Each row comes from the steps of one walk. Every step used is in the known rows, and no mark comes twice. Write the walk behind each row, first mark first.
(in the rows, 128 means zero)
Known rows
k/q/w/d/m/s: [190 100  99 101 100 173 126 149 110 157  87 180 145 150 114 205 136 144
 161 161]
q/m/s: [194 118 122 101  87 143  96 157  89 118 101 142 130 135 106 173  64 133
 158 114]
k/q/w: [187  98  85  97  93 211 125 154 134 136  91 159 137 133 125 205 114 158
 163 148]
m/s/w/d: [181 127 119 117  86 150 121 157  98 163  87 149 150 132  97 184 113 151
 143 140]
j/m/s/w/d/k: [165 127 145 125  85 127 118 131 110 104 100 161 144 149  98 186 136 148
 133 141]
k/q/m/s/w: [177 112 115  88  96 153 116 140 113 187  93 156 139 139 115 198  94 147
 162 122]
w/d/k/q/m: [190 113  83 112  82 145 105 159 116 126  90 171 118 163 105 176 125 149
 166 143]
q/m/s/k/j: [183 115 118  94  79 112 108 141 102 122 105 120 127 129  95 168  95 132
 156 104]
w/j: [175 111 106 120  84 156  87 152 114  85 104 134 104 140 118 183  67 144
 149 155]
j/m/s/k/q/w/d: [175 115 123  92  90 128 122 124 123 114  99 177 151 146 105 195 154 145
 142 143]
g/q: [194 110 110  88  96 174  96 135 163 124  80 170 134 120 116 191  94 157
 162 131]
g/j: [179  89 134 103  79 153  78 118 153  75  91 147 131 137 111 176  70 164
 170 141]
w/j/m/s/k: [159 119 131 110  86 109  99 119 111  86 116 141 118 149 107 187  97 133
 134 151]
d/k: [183 127  99 127  78 177 136 147 127  93 114 132 109 146 102 176  90 148
 150 141]
m/s/k/j/w: [162 108  81 107  81 142 150 126 124 151 113 116 132 130  91 185 140 138
 147 121]
w/d/m/s/k: [202 127 152 103  89  96 119 137 111 126  92 179 141 148  97 180 138 138
 148 151]
m/s/w: [175 129 128 115  88 165 134 147 104 163  99 134 146 125 101 191  94 150
 140 133]
j/w/d/k/q: [172  90  62 133  88 170 128 172 133 138  92 169 132 160 106 192 183 150
 162 146]
s/k/q/w: [192 117 113  80  84 154 142 145 151 142  98 150 145 127 110 199 141 156
 154 135]
s/m: [201 123 124  92  87 145  85 145 140 108 101 154 130 128 111 182  84 158
 142 106]

Which walk is each row?
[202 102 123 100 101 159  97 159 124 125  69 181 160 131 103 193 136 138
 159 151] | g/q/w/d/m/s
[167 105  71 109  80 130 140 136 118 151 104 128 135 135  88 181 157 140
 150 127] | m/s/k/j/w/d
[157 111 123 120  90 134  88 124 102  81 113 146 113 151 114 189  77 134
 137 156] | w/j/m/s
[175  95 101  88  93 124 100 141 141 147  85 142 144 124  95 186 138 133
 165 103] | g/q/m/s/k/j/w
[169  72 137 123  89 120  89 132 133 106  87 171 152 158  99 184 141 145
 168 152] | g/j/w/d/m/s
[184 102 129 121  92 111 127 162 122 132  91 175 153 148  98 190 192 136
 150 143] | j/w/d/m/s/k
[153 114 117 100  92 114 106 110 119 115 116 152 118 155 112 199 103 135
 139 156] | w/j/m/s/k/q
[176 106 104 105  89 126  91 147 120 150  76 143 140 134  89 176 124 138
 162 117] | g/q/m/s/w/d/k/j
[157  74  78 136  86 141 119 137 119 114  93 139 125 142 101 183 173 142
 159 136] | k/j/w/d/m/s
[207 115 146 114  85 132 119 175  99 101  86 161 160 137  96 183 153 137
 147 154] | q/w/d/m/s/k
[178 101 101 105  80 104 103 162 100 128  95 132 138 138  90 170 142 131
 159 106] | q/m/s/k/j/w/d
[164 120  92 132  79 150 134 146  96 155  97 123 134 139  86 179 127 147
 144 139] | m/s/w/d/k/j
[164 125 123 123  88 149 120 150  91 156 103 123 135 133 100 191  82 140
 136 147] | m/s/w/j
[144 113 103 140  75 149 138 115 121  95 116 109 114 145  92 178 130 148
 139 132] | d/k/j/m/s/w
[197 128 137  89  82 113 110 152 101 129 104 137 137 132  97 172  84 131
 153 107] | q/m/s/k
[175 127 146  95  87 121 123 107 132  96 112 161 139 139 105 188 119 145
 135 129] | j/m/s/k
